Each row comes from the steps of one path. Every step used is in the known rows, and no mark comes twice. Write the path behind each row, first mark first.
Known rows
vezeliz pege musivuz lito zudo: [ 1.76  2.14  2.70  1.94  2.69  4.00 -5.04 -4.28  2.93  0.22 -1.12  3.12
 -4.86 -1.69 -1.33  1.94  2.18 -4.13  2.61  1.48]
lito zudo: [ 2.29  1.86  1.49 -0.52 -2.78  0.99 -2.47 -1.61  3.74 -1.59 -1.01  1.65
 -1.48 -2.34  0.06  1.56  4.30 -1.93  0.39  0.12]
musivuz lito: [ 0.58  1.53 -0.44  2.47 -0.12  2.14 -0.14 -0.41  1.65  0.03 -2.23 -0.14
 -1.69  1.20 -1.50  1.71  0.36  1.17  1.15  0.54]
pege leruk: [ 2.03  0.19  0.48  1.58  0.75  2.84  0.55 -0.33  2.85 -0.32 -1.55 -0.15
  0.17  2.79  0.32 -1.31 -1.85 -0.40 -0.80  1.40]
leruk lito zudo pege vezeliz: [ 3.93  6.45  2.11  1.20 -6.45 -2.03 -0.02  1.72  6.52 -2.16 -0.28 -1.70
 -5.62 -0.19  0.13  3.37  6.43 -3.99  0.46  0.90]
musivuz pege leruk lito zudo: [ 1.52  2.81 -0.42 -2.51 -3.20 -1.60 -0.24  1.08  3.20 -4.81 -1.26  0.71
  0.98  2.58 -0.82 -0.46  4.59 -2.90  1.47 -0.39]
vezeliz lito zudo pege: [ 4.53  3.92  2.44  0.57 -3.82  2.26 -2.05  0.59  2.30 -0.21  3.43 -0.03
 -0.93 -1.84  0.78  4.86  2.55 -2.17  0.78  0.79]
lito vezeliz: [ 3.48  0.94  1.05  3.56 -1.02  1.84  1.19  0.85  1.49  0.45  2.12  0.08
 -1.74  0.03  1.78  2.96 -1.91 -1.90 -1.72  2.57]
pege vezeliz: [ 1.50  0.56  2.22  1.95 -1.22 -0.26  1.41 -0.14  3.69 -0.48 -0.09  0.15
 -4.36  0.29  0.84  3.43  0.48 -2.94 -0.60  2.16]
vezeliz lito: [ 2.79  0.33  0.35  0.15 -1.60  2.92 -1.02 -0.03 -0.06  0.09  3.09  0.38
  0.10  0.48 -0.32  4.21 -0.27 -1.76  0.54  2.63]
zudo pege: [ 1.55  1.18  1.79  3.79 -1.34  1.09  0.14  1.97  2.53  2.30  0.58 -0.95
 -2.57 -0.53  1.10  1.31 -1.12  0.77  1.04  0.57]
vezeliz lito musivuz pege: [-0.09 -3.27  0.57 -0.03  2.00 -2.64  0.33  0.65 -4.53  0.89  4.46  0.56
  0.89  1.60  0.09  5.84 -2.07 -0.77  2.41  1.65]
leruk pege vezeliz lito zudo: [ 3.14  4.09  5.30 -2.61 -1.77  2.59  1.28  0.33  4.44 -3.89  1.21  2.50
 -4.09  0.05  0.24  6.53  4.58 -7.97 -0.28 -0.44]
lito zudo pege: [ 2.83  3.39  2.71  1.88 -3.09  0.79 -1.62  0.49  4.35  0.22 -0.08  0.08
 -2.57 -2.54  1.18  1.60  2.98 -0.91  0.71 -0.59]
zudo lito: [ 3.10 -1.56 -0.97  2.82 -1.80  0.91  1.28  0.66  2.13  0.78  2.11 -0.55
 -1.42  1.05 -0.55  0.37 -0.93 -2.21  1.84 -0.92]
lito vezeliz pege musivuz: [ 3.22 -0.59  3.24  4.94  3.55  4.17 -1.81 -1.40  1.00  2.83  3.93  2.19
 -4.92 -1.00  1.95  2.94 -4.21 -5.54  0.14  4.69]
pege vezeliz lito: [ 3.23  1.25  1.97  0.47 -1.74  1.18  0.92 -0.09  1.57 -0.78  3.47  0.03
 -2.75  1.03  0.49  6.62 -0.02 -4.17 -0.68  3.46]
musivuz pege vezeliz: [-0.87 -1.10  2.57  0.85 -0.27 -3.26  2.68  1.28  1.55 -1.53  1.32  1.48
 -3.20  0.37  1.44  4.55 -0.36 -3.26  1.03  0.86]
leruk lito vezeliz pege: [ 4.60  3.12 -0.28  3.18 -1.29  2.48  0.89  2.18  1.53 -1.15  2.68  0.30
 -3.34  2.16  1.46  1.49 -0.79 -4.64 -0.48  3.77]
vezeliz pege: [ 1.46 -0.19  1.44  2.26  1.77  3.08 -0.68 -0.15  1.52  0.26  0.80  2.28
 -2.82  0.20  1.45  0.26 -1.96 -2.70  0.92  1.84]
lito musivuz: [ 0.58 -2.16  0.34  2.42  1.63 -1.24 -0.58 -0.92 -0.37  2.34 -0.45 -0.50
 -1.85  0.71 -0.19  1.70 -0.77  0.95  0.90  1.49]
zudo pege vezeliz lito musivuz: [ 3.16  0.85  2.91  3.89  0.34 -1.51  1.65  1.00 -0.28  2.76  4.35 -2.45
 -4.08  1.85  1.42  7.40 -2.26 -1.93 -0.10  3.01]
vezeliz pege musivuz lito: [ 0.30  0.13  1.84  3.84  4.53  4.34 -3.24 -2.68  1.18  2.46 -0.31  2.01
 -4.78  0.22 -1.37  1.65 -1.90 -2.59  2.94  2.65]
lito vezeliz pege leruk: [ 4.86  1.43  1.81  4.32  3.38  5.16  2.36  0.29  1.99 -0.60  2.07  1.22
 -1.41  3.45  3.58 -0.11 -6.08 -4.18 -2.87  3.20]

Write each row's path
[ 0.92 -0.44  2.39 -0.45 -0.95 -1.74  2.20  1.40 -0.48 -1.90  4.98  1.31
 -1.52  1.23  1.06  7.62 -0.77 -4.57  1.01  2.11]
musivuz pege vezeliz lito
[ 2.56  0.53 -1.09  2.16  3.16  0.81  0.28  0.06  0.63 -0.12 -0.96 -0.90
 -1.74  5.98 -0.17 -2.24 -1.76 -2.06  0.69  2.90]
vezeliz pege leruk lito musivuz
[ 3.29  4.27  4.32  2.28 -3.37 -0.88  0.26  0.33  6.04 -0.63  0.19 -0.23
 -5.42 -1.98  2.09  4.02  3.14 -3.38 -0.50  0.30]
lito zudo pege vezeliz
[ 4.57  3.43  2.83 -1.53 -3.65  0.88 -0.95 -1.64  3.38 -2.89  2.79  1.12
 -2.79 -0.92  0.61  6.93  4.16 -5.81 -0.80  2.25]
pege vezeliz lito zudo
[-0.13 -0.05  0.98  3.14  1.76  2.67 -3.20 -2.61  1.52  2.65 -1.54  0.18
 -3.53 -0.27 -2.95  2.43  0.07 -0.16  2.69  2.19]
pege musivuz lito
[ 3.52  2.81  0.93  5.38  2.65  4.39  1.55  0.29  0.74 -0.22  1.39  1.20
 -3.25  1.81  1.68  2.78 -3.66 -2.67 -0.90  2.39]
musivuz lito vezeliz pege
[-0.72 -0.80  0.15  0.67 -0.65 -6.91  2.42  1.96 -0.18 -1.01  0.77 -1.02
 -3.79  3.16 -0.52  4.61  1.89 -2.50  2.20  1.76]
leruk lito musivuz pege vezeliz
[ 0.81 -1.82  2.74  2.83  3.69  3.52 -3.64 -2.27  1.44  2.80  1.47  2.62
 -4.68 -1.25  0.21  0.92 -2.25 -4.03  2.55  3.52]
vezeliz pege musivuz
[ 2.82 -0.62  1.64  1.43  0.78 -1.33  0.85 -0.97 -0.73  1.03  3.38 -0.90
 -3.09  2.13  0.43  7.25 -0.89 -2.97 -0.34  3.69]
pege vezeliz lito musivuz
[-0.40 -1.51  0.93  0.45  1.68 -0.11  1.86  1.02  0.92 -1.34 -0.07  1.20
  1.24  2.84  0.89 -0.16 -2.70 -0.74  0.86  0.15]
musivuz pege leruk
[ 1.44  0.08  4.13  0.38  2.69  0.49  3.05  1.04  0.46  0.16  1.79  0.42
 -4.39  2.97  0.15  6.83 -0.36 -5.07  0.16  1.04]
leruk pege vezeliz lito musivuz
[ 2.26 -1.54  0.12  0.92  1.05  0.35 -1.09 -0.88 -2.35  1.99  3.03 -0.63
 -0.19  1.43 -0.48  4.87 -1.19 -0.43  0.84  3.02]
vezeliz lito musivuz
[ 2.11  1.66  4.05  2.37 -1.29  1.35 -4.57 -1.66  4.26  2.87  0.65  0.43
 -4.33 -3.94 -0.18  2.43  2.68 -2.28  2.31  1.12]
lito zudo pege musivuz
[ 2.53  1.07  1.36  5.14  1.56  3.32 -1.31 -1.87  1.14  2.70  0.92 -0.26
 -3.67  0.02 -1.16  4.30 -1.84 -1.78  0.41  3.42]
pege musivuz lito vezeliz
[ 3.96  2.36  3.85  1.10 -1.96  2.85 -5.08 -1.62  2.17  2.45  4.16  0.25
 -2.65 -3.13 -0.47  5.50  2.17 -3.57  2.26  2.33]
vezeliz lito zudo pege musivuz
[ 0.71 -4.26  0.85  3.06  1.34 -6.23  4.52  1.18 -0.58  0.62  3.86 -0.53
 -3.52  2.66  0.78  4.49 -2.25 -3.83  2.38 -1.10]
zudo lito musivuz pege vezeliz
[ 6.01 -0.22  0.46  5.53  0.88  3.23  3.07  1.35  1.20  0.37  5.66  0.92
 -3.07  1.80  2.80  1.55 -5.08 -5.99 -0.28  0.97]
zudo lito vezeliz pege
[ 0.30  0.66 -1.27 -0.67 -1.40 -1.23  1.60  2.58  1.31 -2.75 -0.63 -0.36
  1.02  4.47 -0.98 -0.86  0.45 -1.24  1.82  0.80]
musivuz pege leruk lito
[ 1.28  0.06 -1.79  1.31 -1.43 -2.35 -0.81  0.55  0.15  1.00 -0.97 -2.03
 -2.07  2.31 -2.06  0.97  2.44  0.36  1.88  2.17]
leruk lito musivuz
[-1.43 -2.92  2.36  1.79  2.30 -5.80  2.68  0.37 -0.70  0.45  1.33  0.40
 -3.51  1.33  1.22  5.01 -1.20 -2.02  1.25  1.09]
lito musivuz pege vezeliz
[ 2.64 -3.40 -1.25  3.67  0.75 -1.69  1.29 -0.23 -0.12  2.58  2.07 -1.46
 -1.77  1.97 -0.64  0.98 -1.90 -0.95  2.13 -0.53]
zudo lito musivuz
[ 2.43  0.25  1.20  2.35  3.53  4.51  0.46 -0.44  2.46 -0.61 -0.46  1.71
 -1.27  3.12  1.81 -2.18 -4.03 -2.74 -0.56  1.88]
vezeliz pege leruk
[ 2.08  1.73  3.42 -2.58 -2.73 -2.01  0.44 -0.08  1.27 -3.98  4.05  2.38
 -1.60 -0.75  1.18  8.13  3.30 -6.16  0.69  1.07]
musivuz pege vezeliz lito zudo
[-1.36  0.58  3.30  1.93  3.70  4.48 -1.05 -0.58  2.77  1.79 -3.10  1.53
 -4.85  0.71 -3.29  1.96  0.65 -2.38  3.24 -0.64]
leruk pege musivuz lito
[ 2.64  2.43 -1.69  0.47 -2.29  1.77  0.22  1.06  3.41 -1.81 -2.07 -1.69
 -0.07  4.44 -1.46 -1.91  1.28 -0.86  0.23  1.99]
pege leruk lito
[ 5.34 -1.94  1.71  6.19  2.68  3.80  0.07 -0.69  1.11  3.06  6.49  1.22
 -4.78  0.38  1.40  2.21 -5.30 -7.42  1.43  2.54]
zudo lito vezeliz pege musivuz
[ 3.88  1.05  2.00  4.29  1.73  3.62  1.08  0.71  1.07  0.07  3.17  1.83
 -3.18  0.51  3.23  2.12 -4.03 -4.19 -1.43  3.07]
lito vezeliz pege
[ 5.25  3.49 -1.15  2.48 -2.35  2.31  2.19  1.93  2.87 -1.79  0.38 -2.13
 -0.33  4.67  0.20  0.05 -0.73 -2.43 -2.08  3.31]
pege leruk lito vezeliz
